Each row was made from one path, in order. Every step used is in the known rows, and no mark comes twice. Write each row's path.
Known rows:
bitod > katepa > misifu > mosozaz > gomur > vaku > vanufub > fozod: [-17.4 -31.9  16.0   4.0  -3.4 -10.2 -44.6  10.3   7.0 -14.8   7.0 -12.6
   8.6  34.5  24.2  26.5  10.7   1.9  15.5 -22.5 -22.8  14.7 -12.8 -19.4
  -1.1   6.9 -21.6  13.2]
tolu > gomur > mosozaz > misifu > katepa > bitod: [ 23.4   3.7   3.1  25.8  18.2 -16.8 -20.9   7.1   3.0   5.1  10.8  18.9
 -23.7  35.2   4.1  52.3  14.2  -1.7  38.5  32.5 -16.6 -24.9  -2.9  15.3
 -20.7  -7.0  15.8 -24.4]
misifu > katepa > gomur > vaku > vanufub > fozod: [  2.3 -19.9  33.8   1.8   4.9   5.1   4.1 -26.0   7.5  -6.1   3.3  10.3
  -8.3   4.4  11.3 -20.3   5.8  15.9 -23.7  14.8  10.6  -9.2  -7.6 -12.0
   2.9   5.3  -9.8 -17.9]
mosozaz > gomur > fozod: [-13.9  -7.6 -18.8  -3.5   3.4   4.8  -3.7 -10.2 -14.5 -10.7  -0.8  -5.5
  -0.3  -7.0   0.9   1.7  -6.7   7.9  13.4 -13.0  -6.4  10.6  -5.7   7.7
   3.7  -1.9 -12.1  29.6]
gomur > vaku: [-25.0  -4.5   1.2 -10.3  -1.0  13.6  13.8  -8.2  22.0   8.2  -7.0 -22.0
  -2.0 -13.9  15.6 -38.8  -2.7   5.7  12.4   1.7  -4.0  12.5 -14.2  -1.9
   1.5   6.5  -6.3   1.6]
tolu > gomur > vaku > vanufub > fozod > bomo > katepa > misifu > mosozaz: [ 12.2   7.9  27.1  -2.2 -23.7  -0.5   3.6  12.1  11.5 -18.7   8.7  22.0
   4.4  -6.0  14.1 -24.5   2.5 -24.5 -22.5  12.2  15.6  -9.7  18.7 -32.3
   5.3   9.9 -18.9   8.3]
misifu > mosozaz > gomur > fozod: [ -3.4   0.2 -26.9  -5.1   7.4   5.9 -17.9   4.0 -24.1 -12.6  -0.8  -7.2
   0.8   1.6  -6.8  32.3  18.5  -0.9  -6.2 -32.0 -17.8  11.2  -4.8   9.5
   7.6  -2.5   0.5  31.0]
vanufub > vaku: [ -8.2   7.8 -11.0 -14.1   3.8  16.6  26.2 -12.5  -7.4  19.7   2.2 -33.2
  -0.9 -36.9  12.8 -24.6  23.7   8.5  27.9  -5.4  -0.6   9.2  -1.4   1.1
  10.2  -5.6  12.6  -5.7]
bitod > katepa > gomur > mosozaz: [ 34.9   1.4 -15.8  13.5  21.4  -8.7 -11.8   5.1   2.4  15.9  -3.2   8.3
   8.0  22.0 -14.8  43.8  -5.9   6.9 -10.0   7.2   9.3  -5.4 -16.6  17.2
  -8.6 -11.9  27.1 -37.3]
vaku > vanufub > fozod > bomo > katepa > gomur > sagi: [  6.0  11.8  31.7   1.4 -24.4   9.3   7.6 -22.2 -12.2 -13.0  -7.8  13.5
   3.5 -32.3 -28.8 -47.7   4.1 -11.5 -48.8   4.6  25.0 -11.6  25.2  -0.8
  12.8  -3.2  10.7  -8.7]
katepa > gomur > vaku > vanufub: [  4.3 -11.7  15.7   0.0   3.9  16.6  11.7  -0.5  10.1  10.2   0.3  -7.8
  -7.5 -12.1  11.5 -22.4  -0.1  10.0 -12.7  11.7  10.1  -3.7  -6.1  -5.8
   1.3   8.0  -2.0  -0.1]
tolu > gomur > mosozaz > misifu > katepa: [ 18.6  19.3 -13.8  27.5  15.9 -11.6  -8.9   2.3   0.6  -3.4  13.1  34.7
 -10.3  12.5  20.7  56.2  15.5  -4.4  43.0  36.5   1.0 -19.8  -4.0   3.0
 -12.2  -7.2   1.5 -31.5]
katepa > gomur: [  6.7   2.6   2.7  -3.4  13.0  12.0  10.6  -2.4   5.2  11.1 -11.0  -6.4
   7.5 -16.4 -11.2 -16.2  12.3  10.8 -21.2   9.5   1.7  -5.8 -10.8  18.8
   2.5  -1.4   9.2 -17.3]
fozod > gomur: [ -8.2   7.5  -3.6   8.4   7.0   8.0   9.0  -0.6  -2.5  -2.7   2.0 -18.9
  12.2  -5.0  10.8 -25.6  -7.6  -1.5  15.6  15.6   5.3   7.9   1.5   3.8
   8.2   5.0  -0.5   6.6]
bomo > katepa > bitod: [ -3.7  -8.8  27.4  -2.3   3.5  17.7  11.7  -4.1   1.6  14.0 -13.5   3.2
 -14.6  -1.2 -23.1 -11.4   4.2   2.8 -12.5   3.2  -4.7   7.2  11.4  20.0
  -1.6  -5.3  16.4  -0.6]
bitod > katepa > misifu > mosozaz > gomur > vaku: [-12.4 -16.6  -1.1  10.5   2.4  -9.4 -45.7  25.1  16.0   0.4  -2.1 -32.8
  10.3  44.0   9.8  30.4   0.9  -3.8  20.9 -30.9 -18.4   4.1 -29.4  -3.4
 -16.7   6.4 -20.8   4.1]
fozod > bomo > katepa > bitod: [  2.2  -0.4  21.5  -0.7 -12.5   8.7  23.1  -3.4   6.8  17.5 -12.7   8.3
 -18.4  -6.3 -39.5 -40.1 -12.0  -2.8 -23.5  -5.4  16.9   2.8  14.5  21.0
  -3.7  -7.8  17.5   0.6]
gomur > vaku > vanufub > fozod > bomo > katepa > bitod: [ -7.9 -24.3  41.3 -11.2 -24.5   5.7  18.9 -17.6  14.9   3.3  -1.9   8.3
 -24.5 -13.4  -7.0 -65.3 -17.6   1.4 -21.9   2.1  13.8  13.4  19.9  -7.4
   6.7   0.9   2.6  18.0]
mosozaz > misifu > katepa > gomur > tolu: [ 24.4  -6.3 -13.8  16.4  25.4 -13.3  -6.0 -17.7   4.9  11.2  -5.8  30.1
  -8.8  15.8  -4.3  47.5  20.4  19.1  11.3  14.9  -1.6  -7.2 -16.9  11.6
 -18.4  -6.3  -0.5 -21.0]
tolu > gomur > fozod > bomo: [  7.3  21.0 -14.5   4.2  -7.1  -7.3  15.7  -0.8  -7.8  -5.7   7.6  12.1
   4.7  -9.4 -12.8 -35.2 -25.4  -9.0 -11.7   7.8  23.1  -8.7   2.3  -3.6
   5.1  -4.1 -12.9   8.2]
bitod > katepa > misifu > mosozaz > gomur > tolu: [  9.0 -12.3 -27.3  13.8  13.7 -11.9 -41.3   9.2   3.0   4.2  -3.8  -0.5
  16.1  53.4  -6.4  70.6  22.6  -0.7  20.9 -25.2 -18.1  17.4 -22.9   5.5
 -16.3   0.6  -5.6  16.4]
bomo > fozod > gomur > katepa > misifu: [-19.1  16.1 -14.6  -9.6  -5.0 -22.7  -5.0   4.5  -3.3 -12.9   5.1  -7.1
  25.0  13.1  11.0  -9.9 -32.1  -8.6   8.5  25.1 -15.8  -7.5  21.1 -19.5
   6.6   6.2  -5.2 -10.9]
vanufub > vaku > gomur: [ 27.7   3.8  -9.4  -7.9   5.2  18.1  17.8  -0.8 -22.3  21.6   6.1 -45.1
   3.2 -64.8  19.9 -30.9  25.5  11.6  29.8 -13.6   5.0 -12.2  -9.1   7.5
  18.6  -2.1   9.6   0.4]
gomur > fozod > bomo > katepa > misifu > mosozaz: [  8.1  18.5  -6.9 -15.3 -15.6 -15.2  18.0   8.7 -18.1  -4.6  -1.5  29.3
   3.9   1.1 -28.4  38.5 -19.2 -13.3 -40.8 -25.5   6.3  -7.7  18.2  -9.8
  -9.0  -5.3  -0.9  -3.9]
bomo > fozod: [-30.8   0.9 -12.5 -19.0   1.5  -1.5  14.1 -14.4  -2.1   4.6 -10.1  -8.9
   9.5 -13.8  -3.4 -16.6  -8.6  11.2 -16.9   3.2  -5.3   9.3   3.4  -0.1
  20.9  -7.6   8.4 -20.3]
mosozaz > gomur > vaku: [-25.6 -13.0  -3.7  -0.7  -3.1  17.7  -7.1  -4.6  18.5  -1.6  -5.4 -32.8
  -3.2  -8.9  21.2 -40.8   0.9   3.3  27.8  -5.3  -2.1  11.4 -22.4   4.8
   1.5   9.8 -17.3  29.0]
vaku > vanufub > fozod > gomur > mosozaz > misifu: [  0.8  -4.7 -12.8   4.1   7.8 -18.5  -3.4  -5.4 -11.9 -20.3  19.2  20.6
  -0.4 -18.8  46.7  35.0   6.1   4.4  49.3  35.3 -16.0  14.7  22.4 -12.1
  10.6  -0.1  11.3   6.8]
katepa > misifu > mosozaz > gomur > vaku: [-19.6  -7.8  -5.8  -9.8  -5.4   4.1 -22.6  18.0  15.1  -5.4  -3.3 -35.7
   4.9  10.3  21.0   6.4  16.9  -6.5  18.8 -19.6 -27.3  -0.9 -20.8  -1.8
  -9.5  15.1 -15.9  22.9]
bitod > katepa > misifu > mosozaz > gomur > vaku > vanufub: [-10.1 -23.3   9.0  18.5  -1.7  -1.4 -40.2  24.1   5.2  -0.2   6.9 -16.3
   2.0  47.8  13.6  47.9   4.0  -2.3  22.3 -25.9  -8.8   6.5 -14.0 -17.0
 -12.4   8.9 -17.8  12.7]

Which path is each row?
[ 29.3   7.3  -7.4 -10.6  -1.9 -22.6   8.0  -2.8   6.5  -5.7  -6.1  46.2
  -4.9 -42.3  -5.0   9.1  -2.1   2.4 -14.8  19.6  10.4  -9.0   8.7  11.6
  -1.2 -18.0  19.4 -21.1] -> vanufub > fozod > bomo > katepa > gomur > mosozaz > misifu
[-11.8  10.4 -18.5 -11.9 -10.4  -9.3  28.3 -11.6  -7.7   3.0   0.8  10.1
  -2.6 -15.8 -19.4 -21.9 -26.7   3.6 -15.8 -12.5  13.1   7.4   4.7  -0.1
   2.5  -7.4  -3.7   3.0] -> gomur > fozod > bomo
[-14.9  -5.0 -14.2  -2.0  -1.1  19.3 -20.2  10.3   9.5  -3.9  -6.3 -35.4
  -3.5  -2.4  14.5 -14.7  26.5  -5.3   9.9 -23.4 -11.2  11.4 -19.6   6.9
   5.6   8.7  -2.7  31.3] -> misifu > mosozaz > gomur > vaku
[ 14.1   4.0  14.0  11.9  16.2   6.4   9.0 -13.5  -0.8   9.5  -5.7  10.6
  -3.6  12.9 -20.6   6.0   8.0  11.1 -24.6   8.7  14.3 -17.8 -12.6  16.6
  -6.5  -4.4   3.7 -35.0] -> misifu > katepa > gomur
[ 25.0   2.5   4.7  -5.3  11.0   3.9  13.3  -7.9 -18.6  -1.9 -10.6  23.8
   2.6 -13.5 -21.4  16.4 -19.6   6.3 -39.4   3.1  14.3 -10.8   8.1   5.2
  -0.4  -8.6  -0.8  -6.2] -> bomo > katepa > gomur > fozod
[-20.4 -19.9   5.0   6.3  -8.0  24.5   0.3  -6.1   9.1  -1.7   4.5 -17.1
 -13.7  -7.7  25.6 -26.8   5.1   4.7  31.0  -1.1   4.4  16.2  -6.6  -7.0
   6.0  11.4 -17.4  36.5] -> mosozaz > gomur > vaku > vanufub
[-13.5   0.5  -1.1   5.5  -0.3   5.3   3.2   0.5  12.1  -3.5   2.1 -39.2
   7.7  -2.2  27.6 -49.0 -23.5  -3.1  22.6  12.8   6.9   7.0  -9.9  -8.8
   4.2  14.4 -11.1  19.5] -> fozod > gomur > vaku
[ -7.5  17.1  -5.2 -11.6   1.4 -12.9 -18.6  11.4  -1.1 -27.6   7.9   2.9
  26.7   3.9  13.7   1.8  23.8 -15.0   1.2  13.7 -35.0   6.7  16.7 -11.3
   7.9  10.3   4.1   3.2] -> vanufub > fozod > gomur > katepa > misifu > mosozaz
[-22.2 -10.2  10.4  -1.9  -4.7  21.3  20.3  -9.5  11.4   7.4   3.4  -6.0
 -11.0 -12.1  18.8 -24.3   0.7   6.3  12.9   6.6   5.2  16.1   2.2 -14.9
   5.6   9.8  -8.4   7.6] -> gomur > vaku > vanufub
[ -2.2  -0.3  14.7  14.1  -0.8  23.8   9.0   2.2  12.7  -0.7  10.8  -5.6
  -5.2  -8.2  29.5 -36.6   3.6  -5.9  17.7  26.8  15.3  -0.2   1.4 -18.3
   7.2  12.2 -16.3  12.4] -> tolu > gomur > vaku > vanufub
[  0.9  -2.0 -20.4   7.9  -7.4 -31.3 -32.2  19.7 -12.1  -4.6   3.9   1.0
  10.6  42.8 -26.6  46.5 -24.2  -5.4  -5.9 -46.7  -3.2  -2.3 -11.7  -1.8
 -14.6  -8.0 -12.6   6.4] -> bitod > katepa > misifu > mosozaz > gomur > fozod > bomo
[  9.7  32.4  -6.3   3.0   4.6   5.5 -15.2  28.6   7.1  -8.8   5.6  15.6
  16.1   8.6  -0.1  17.5  40.7 -23.2   2.0  20.6 -22.7 -13.2   8.7  -5.8
  -2.8   7.5   2.3 -10.7] -> tolu > gomur > katepa > misifu > mosozaz
[ -9.5   3.2 -16.3   2.0   7.3  20.4 -16.1   9.2  -3.8  -4.4  -5.9 -15.0
   0.3  -6.4  -4.7   8.5  43.4  -1.6   0.3 -21.7 -12.0  13.3  -8.7  19.7
  10.9   1.1   8.5  21.7] -> misifu > mosozaz > gomur
[ -1.3  12.7   9.5 -10.5   1.5   8.0   8.2  12.7  -4.5   0.8  -8.7  15.8
   5.9  -0.4  -9.4  44.0  21.1  -9.6 -16.0  -6.5  -9.1   0.2  12.5   0.2
  -5.9   0.5   5.2 -13.2] -> bomo > katepa > misifu > mosozaz
[-17.0  -2.4   3.3  -5.2   4.7  -0.5   3.1 -15.1   1.0 -17.4   1.4 -12.9
  19.3 -17.4  19.3 -46.5   0.2   2.9   8.5  19.5  -6.5  16.7   3.4   0.4
  18.6   4.2  -3.8   9.5] -> vanufub > fozod > gomur
[  3.4  14.0  -5.2  -6.5 -14.2  -1.3  33.5 -12.8 -12.1  -1.5  -5.6  31.2
  -6.1 -17.0 -28.8 -12.2 -35.8  -3.3 -28.7 -10.3  31.8   4.8  18.2  -2.1
   1.1 -11.9  -2.2   5.6] -> gomur > fozod > bomo > katepa
[  3.3  22.0   3.9  -8.9 -15.3  -1.1  19.0  15.5   0.6   5.4  -7.4  20.7
   2.7  -6.0 -25.5  14.9   4.0 -15.8 -29.1 -13.7  11.8  -4.6  13.9   0.2
  -6.9  -2.2   4.9 -11.2] -> fozod > bomo > katepa > misifu > mosozaz
[  9.1   0.2  -8.9 -11.2  14.1  -3.6   9.2  -6.5 -14.7   2.2  -5.3   2.6
   6.3  -9.1 -14.9   6.9 -11.5  13.1 -26.5  -0.8  -1.5  -9.2  -6.8   8.4
   0.3  -4.9   2.3  -8.0] -> katepa > gomur > fozod
[-20.6  -9.2  -2.6  -1.1  -6.9  -3.6   4.5  -6.0  -6.7  -7.0   9.9 -29.3
   5.9   3.0  30.1 -35.4 -41.2   1.1   6.7  15.5  12.8   4.9  13.7 -29.8
  21.4  10.3  -8.8   9.8] -> bomo > fozod > gomur > vaku > vanufub
[-11.5   0.4   6.9  -4.8   3.6  13.2   2.8  -0.1  10.2  12.2  -4.6   1.8
 -11.9   3.4 -22.0 -24.1  21.3   1.4   1.3   8.8 -29.3   9.9   9.4  17.7
  -1.4  -1.4  24.0   0.7] -> gomur > katepa > bitod
[  7.8  -1.0  11.3  -8.2 -12.2  -6.2  21.8  -8.7 -11.6   8.8  -6.3  16.0
 -19.1   0.9 -43.3 -16.3 -36.5  -1.2 -32.1 -14.9  12.2  -1.3  19.0  10.8
  -5.0 -10.8  11.1  10.7] -> gomur > fozod > bomo > katepa > bitod
[  3.7  13.5 -37.8  -6.5   4.4 -17.8   1.6  -5.1 -14.7  -5.7   5.8 -14.6
  15.1   4.6  16.8   7.8 -29.3  -4.7   6.8  20.6   4.2   1.5  10.4  -4.3
  17.9  -2.7  24.7  -8.2] -> bomo > fozod > gomur > mosozaz
[  8.4  -5.0  17.0   8.1   8.7   5.8   3.3 -11.6  15.0   9.8  -5.4 -10.8
  -7.9  16.4  -2.6 -18.5  -7.1   9.4 -18.2   7.9  13.8 -19.7 -23.7   4.0
 -12.3   4.1  -7.9 -26.1] -> misifu > katepa > gomur > vaku
[ 15.3  20.8   5.9   1.2 -15.6 -15.2  19.9   6.4  -6.5  -9.9   5.1  31.4
   9.3   0.6 -12.6  -0.2 -43.9 -18.1 -10.1  15.0  25.6 -23.8  16.6 -15.1
 -10.7  -2.0 -27.7   2.0] -> tolu > gomur > fozod > bomo > katepa > misifu
[  4.5  -8.2  -0.5  10.7  14.4 -18.9  -9.6  -4.8   0.4  13.8   4.2  19.1
 -30.4  29.4  -3.3  65.5  12.9  10.7  34.0  12.5 -28.5  -9.5  -1.2  20.0
 -22.6  -9.6  27.2 -29.3] -> gomur > mosozaz > misifu > katepa > bitod
[ 53.4  -7.4  -7.2   8.1  14.2 -15.5 -13.1   3.3 -26.9  26.7  17.1 -24.9
 -29.5 -19.7  18.1  51.6  25.3  15.7  61.7  -6.4 -16.4 -36.4  -6.7  18.8
  -9.3  -9.8  33.2 -21.7] -> vanufub > vaku > gomur > mosozaz > misifu > katepa > bitod
[ -5.9  -2.6  24.8 -19.6 -26.8  -2.1  15.7   0.7   9.3  -9.5   2.8  20.6
  -3.8 -11.1   8.1 -11.0   0.5 -12.6 -28.6  -8.6   9.4   6.6  20.6 -27.6
   4.2   7.0  -8.7   4.9] -> gomur > vaku > vanufub > fozod > bomo > katepa > misifu > mosozaz
[  2.4   4.2 -10.9   2.5 -16.2   2.8  12.0  -9.9 -15.3 -10.5  -4.1  21.1
  -7.7 -15.4 -22.9 -15.4 -31.2  -4.6 -11.2 -18.2  31.4   4.4  11.0   4.9
   1.1  -9.0 -13.1  34.7] -> mosozaz > gomur > fozod > bomo > katepa
[  4.4 -21.7  22.3   7.4  -7.1 -11.1  -5.5  -6.3  18.0   5.3   1.7   2.7
   3.1   3.5  -5.8 -48.2 -26.9  12.7 -31.5  -3.7  28.1   3.5 -12.4 -10.9
   4.3  -5.0  -8.0 -15.0] -> bitod > katepa > gomur > vaku > vanufub > fozod > bomo
[-15.7   9.4  -3.4 -15.4   4.4   1.3   3.7  12.0   0.4   6.1  -4.2  -7.5
  11.9   4.5  -1.6  32.4  28.5  -2.9  -7.0 -10.5 -27.7   1.6  -1.6   3.0
  -4.0   4.5   5.8 -16.2] -> katepa > misifu > mosozaz
[ -7.8  -8.5  -4.8  14.3   9.0  -6.9 -40.8  23.5   2.6  -0.4  -3.4 -13.0
  15.4  41.3  -8.5  52.9  15.0  -1.4  12.7 -28.5 -18.8   4.3 -18.7   7.6
 -12.2  -1.6  -8.1  -4.1] -> bitod > katepa > misifu > mosozaz > gomur
